Every row comes from one small tree of marks. The marks that hang from a mark follow it in brackets, in alphabetical order. Every link used is in the known rows. Which tree was each row made from?
Known rows:
Z(V(B)): [-1.11 -0.66  0.30  1.44  1.70 -1.71  2.11 -0.26  1.86  0.87  1.99 -0.83
  2.48  0.76  0.42  0.21 -2.65  2.11 -0.10 -0.14 -0.15 -5.32]
J(U(A(E) B Z)): [-0.69  1.21 -0.83  3.38  1.24 -3.11 -2.01  0.46  0.06 -3.42 -1.62  1.00
 -4.55 -4.28 -1.45  1.18 -3.37  2.70  1.69 -1.99  0.68  4.25]
A(E V): [-0.68  0.41  0.50  2.98 -0.59 -0.53 -0.81 -1.05 -0.77  0.31  1.16 -0.94
  3.50 -2.80 -0.95 -0.19  0.30 -0.33  0.39 -1.28 -2.06  5.23]
J(U(A(E V))): [-0.70  1.06  0.40  3.50  0.38 -1.08 -3.62 -0.83 -1.26 -2.07  1.42 -0.18
  1.35 -4.09 -1.78  1.57 -0.09  0.01  1.87 -1.04 -0.53  6.36]
V(B Z): [ 0.25  0.62 -1.36  0.21  1.89 -1.21  2.02 -0.34  1.03  1.18  0.82 -0.46
  0.77 -1.10 -0.10 -1.55 -2.36  2.29 -1.04  0.49 -1.48 -4.36]
J(U(A(E) Z(V))): [-0.06  2.49  0.38  5.35  1.63 -4.03 -1.41  0.26  0.74 -3.26  0.93 -0.70
 -1.15 -3.93 -1.38  2.27 -1.74  3.15  2.45 -2.16  1.99  1.93]
V(A(E) B(U) Z): [ 1.84  1.03 -2.50  1.77  2.91 -2.54  2.30 -0.51  3.12  1.04  1.29 -1.64
 -0.85 -3.94 -0.52  0.46 -3.35  4.19 -0.65 -0.24 -3.09 -1.05]
J(U(B(V) Z)): [-0.82  4.37 -1.59  2.06 -0.91 -2.67 -1.08  0.48  1.97 -3.89 -3.73  0.72
 -3.69 -2.61  0.69  2.79 -3.47  0.22  1.50 -0.97  0.91 -0.14]
A(E): [ 0.36 -0.73 -0.51  0.92 -0.63 -0.84 -0.17  0.20 -1.77  0.09  1.28 -0.31
  0.71 -1.96 -0.25  0.50 -0.16  0.62 -0.42 -1.21 -0.48  4.89]
U(A(E) B(V) Z): [ 0.18  2.16 -1.55  3.50  2.46 -3.02 -0.20  0.07  2.21 -3.51 -0.70 -0.50
 -3.42 -5.08 -0.38  2.96 -3.00  1.20  1.43 -1.84 -0.23  2.80]
U(B(V(Z))): [ 1.35  2.89 -1.75  1.76  1.41 -1.49  0.52 -0.18  3.56 -2.35 -1.52 -1.09
 -2.06 -2.15  0.74 -0.26 -4.68  0.02 -0.28 -0.07 -1.45 -3.98]
B(U(A(E) Z)): [ 0.46  3.11 -0.93  1.31  2.23 -3.33  0.27  0.39  2.08 -2.17 -0.51 -1.20
 -2.44 -4.54 -0.84  2.28 -1.56  2.72  1.65 -2.29 -0.13  2.70]
U(A(V) B): [-1.53 -0.79  0.92  2.77  3.24  0.11 -1.86 -1.02  3.20 -1.73 -0.70  0.11
 -0.79 -1.48 -1.23 -0.83 -2.92 -0.58  1.60 -0.53 -2.02 -1.02]
V(B): [-1.26 -1.08 -0.62 -1.05  0.92 -0.56  1.41 -0.12 -0.09  1.47  1.06  0.33
  0.77  0.29  0.31  0.20 -1.24  1.78 -0.62  0.36 -0.82 -2.20]
V(B(U) Z): [ 0.58  3.08 -1.91 -1.15  2.08 -2.61  2.26  0.11  3.15  0.68 -0.21 -1.24
  0.15 -1.25  0.69 -0.51 -4.48  2.65 -0.62 -0.23 -2.14 -5.77]
U(B(V) Z): [-0.66  3.45 -1.29  2.13  0.82 -2.22  0.70  0.06  3.31 -2.70 -2.83  0.00
 -2.87 -1.94  0.70  1.53 -3.22  0.22  0.71 -1.02 -0.23 -1.79]
Z(U(A(V) B)): [-1.66 -1.52  1.84  2.88  5.42  0.59 -1.05 -1.05  4.45 -0.41 -0.34 -0.59
  1.28 -0.49 -0.28 -0.25 -5.11 -1.94  1.60 -0.81 -1.54 -2.76]
Z(U(A)): [-0.09 -1.33  1.17  0.01  4.64  0.71 -0.12 -0.01  2.03  0.19  1.35 -0.79
  0.56 -0.15  0.24  1.31 -2.16 -1.04  0.88  0.07  0.73 -1.92]
B(U(Z)): [-0.21  3.83 -0.84  0.04  0.56 -2.62  1.07  0.57  2.78 -1.29 -2.68 -0.55
 -1.69 -1.34  0.32  0.90 -1.76  1.45  0.99 -1.27 -0.07 -1.83]
Z(U(A(E)) V(B)): [-0.70 -3.00  1.01  2.41  5.51 -1.84  1.85 -0.15  2.25  1.03  4.23 -2.10
  3.95 -1.42  0.44  2.20 -4.31  1.44  0.49 -1.39  0.09 -2.53]
A(V): [-1.27  1.10  0.83  2.63  0.25  0.29 -0.94 -1.14  0.97  0.03 -0.19 -0.34
  2.45 -0.59 -0.68 -0.61  0.07 -0.77  0.64 -0.38 -1.55 -0.20]

Which tree is each row?
[ 1.24  0.21  0.35  1.51  5.22 -0.11  0.36 -0.27  3.30 -0.02  1.05 -1.78
 -0.03 -1.44  0.14 -0.67 -3.20 -0.09  0.54  0.10  0.08 -4.90]
V(Z(U(A)))
[-1.88  3.52 -1.04  2.32  0.95 -3.77  1.72 -0.58  2.20  0.48 -0.99 -1.09
  2.84 -3.69 -0.31  0.92 -2.87  2.79  0.89 -2.45 -2.82  1.29]
A(E V(B(U(Z))))
[ 0.35 -0.78 -0.77  3.02  3.08 -2.78  2.23 -0.58  3.59  0.69  2.05 -2.01
  1.32 -1.77  0.14  2.48 -3.40  3.73  0.23 -0.85 -1.65 -1.60]
Z(V(A(E) B(U)))
[ 1.50  2.71 -0.59  1.57  2.93 -0.49  1.37 -0.02  3.33 -0.49  0.30 -2.32
  1.89 -1.73  1.78  1.21 -3.33 -1.85 -0.14  0.00 -0.27 -4.37]
B(V(Z(U)))
[ 0.00  0.06 -0.50  1.13  3.38 -3.63  1.23  0.06  2.71 -0.41  2.73 -2.10
  1.15 -2.52  0.03  2.75 -4.16  3.39  0.82 -1.83 -1.04 -1.32]
Z(V(B(U(A(E)))))
[-0.55 -1.80  0.23  3.45  3.95 -0.58  2.02 -0.99  3.06  0.96  2.05 -0.92
  0.41  0.32 -0.36  0.95 -1.28  3.06  0.24  0.75 -0.80 -5.09]
Z(V(A B))
[ 2.76  5.11 -2.31  2.18  2.80 -1.17  0.90 -0.66  5.64 -1.87 -0.49 -2.43
 -2.61 -3.38  0.59  2.25 -2.31  0.48  0.37  0.50 -1.81 -3.29]
B(U V(A Z))
[-1.67  2.15 -0.06  3.37  0.69 -3.75  1.01  0.14  1.53 -0.89 -0.47 -0.02
  0.26 -0.54  0.01  1.16 -3.25  3.44  1.27 -0.84  1.39 -4.49]
J(U(Z(V(B))))
[-1.74  2.12 -0.02  5.46  1.35 -2.73 -2.89 -0.70  1.19 -3.36 -1.83  0.47
 -1.81 -4.72 -2.07  0.77 -3.22  1.78  2.48 -2.28 -0.99  4.54]
J(U(A(E V) B Z))
[-0.19 -0.08 -1.50 -0.46  2.98 -0.70  1.77 -0.72  3.62  1.18  0.25 -0.62
 -1.17 -0.47  0.07  1.67 -1.89  2.55  0.01  0.73 -1.85 -2.95]
V(A B(U))
[ 1.02 -0.85 -1.92  3.23  3.14 -1.12  2.10 -1.09  1.12  1.48  2.50 -1.00
 -0.24 -3.36 -1.16 -0.63 -1.35  4.18 -1.09  0.50 -2.35 -0.40]
V(A(E) B Z)
[ 0.52  3.46  0.05  3.47  3.11 -4.55  0.51  0.53  3.95 -2.37  0.41 -2.41
 -0.75 -3.75 -0.67  2.42 -2.85  2.89  2.24 -2.86  0.32 -0.45]
B(U(A(E) Z(V)))
[-1.13  2.22 -0.60  1.84 -0.54 -2.45 -1.09  0.42  1.15 -2.47 -3.62  1.52
 -4.07 -1.08 -0.28 -0.05 -3.72  1.75  1.20 -0.96  0.75 -0.56]
J(U(B Z))
[-0.54 -2.57  0.91  0.60  4.90  0.37 -0.08  0.15  3.49 -0.45 -0.22 -0.16
 -1.29  0.04  0.38  0.58 -5.34 -1.10  0.91 -0.45  0.05 -3.45]
Z(U(A B))
[ 1.88  1.94 -1.80  3.84  3.21 -0.48  0.41 -1.04  5.15 -2.22 -0.95 -0.92
 -3.91 -2.60 -0.02  0.32 -3.47  0.60  0.14  0.99 -1.95 -3.92]
U(B(V(A Z)))
[ 2.74  2.42 -2.02  4.82  2.08 -0.91  0.55 -1.00  1.82 -1.48  1.74 -1.94
 -1.00 -5.13 -0.51  1.69 -0.30  1.32 -0.31  0.24 -1.63  2.16]
B(V(A(E) Z))
[ 0.11  4.53  0.34  2.93  1.14 -3.83  1.33  0.40  4.80 -1.53 -1.67 -1.75
 -0.46 -0.58  0.56  0.96 -3.31  2.17  1.67 -1.74  0.33 -4.92]
B(U(Z(V)))
[ 2.19  3.10 -1.59  3.59  2.80 -0.03  0.54 -1.17  3.57 -1.58  0.35 -1.64
 -1.69 -3.17 -0.14  1.12 -0.24  0.40  0.06  1.31 -1.15 -2.50]
B(V(A Z))
[ 1.72 -0.10  0.03  3.30  5.15  0.85  1.31 -0.87  4.11  1.25  0.89 -1.63
 -0.07 -0.95 -0.13 -0.90 -2.35  0.58 -0.06  0.98 -0.86 -5.15]
V(A Z(U))
[-0.89 -0.18  0.00  3.56  3.61 -1.38  1.83 -1.20  1.90  2.63  2.23 -1.93
  6.16 -2.94  0.09 -1.49 -4.83  0.94 -0.52 -1.07 -3.09 -1.94]
A(E V(B Z(U)))
[-1.26 -2.04  1.39  1.64  3.82 -0.99  2.57 -0.08  3.06  1.98  2.05 -1.50
  4.34  1.79  1.67  0.89 -4.93  0.43 -0.10 -0.32  0.27 -7.16]
Z(U V(B))
[-0.05  2.41 -1.48  4.22  2.79 -0.98  0.91 -0.72  4.91 -2.56 -2.37  0.06
 -4.74 -2.39 -0.43  2.14 -2.37  1.00  1.06 -0.03 -0.54 -1.82]
U(B(V(A)) Z)
[-2.44  2.14 -0.44  4.35  2.01 -2.85 -1.27 -0.82 -0.28 -1.25  0.68  0.17
  0.99 -5.02 -1.96  1.74 -0.92  3.17  1.91 -1.53 -0.71  3.66]
J(U(A(E V(B)) Z))
[ 0.81  5.19 -2.01  1.64  1.81 -3.65  0.20  0.40  3.19 -3.58 -0.52 -2.10
 -1.92 -5.72  0.22  4.85 -1.58  1.41  1.78 -2.20 -0.17  3.05]
B(U(A(E) Z) V)
[ 0.19  0.80 -0.09  4.89  3.76 -1.57 -1.49 -1.21  2.99 -1.83  0.60 -1.22
 -0.58 -4.70 -1.84 -2.35 -4.22  1.27  0.80 -1.43 -3.05  0.68]
U(A(E V(Z)) B)
[ 3.19  4.13 -2.74  3.44  1.95 -2.01  0.80 -0.52  4.05 -1.78  0.49 -2.79
 -0.95 -5.30  0.22  2.74 -2.25  1.28  0.19 -0.58 -2.24  0.87]
B(U V(A(E) Z))
[ 0.42 -0.07 -1.08  1.46  2.21 -1.54 -0.98 -0.11  1.57 -2.98  0.73 -0.64
 -2.47 -3.94  0.08  3.13 -2.99  0.04  0.53 -1.34 -0.85  3.80]
U(A(E) B(V))
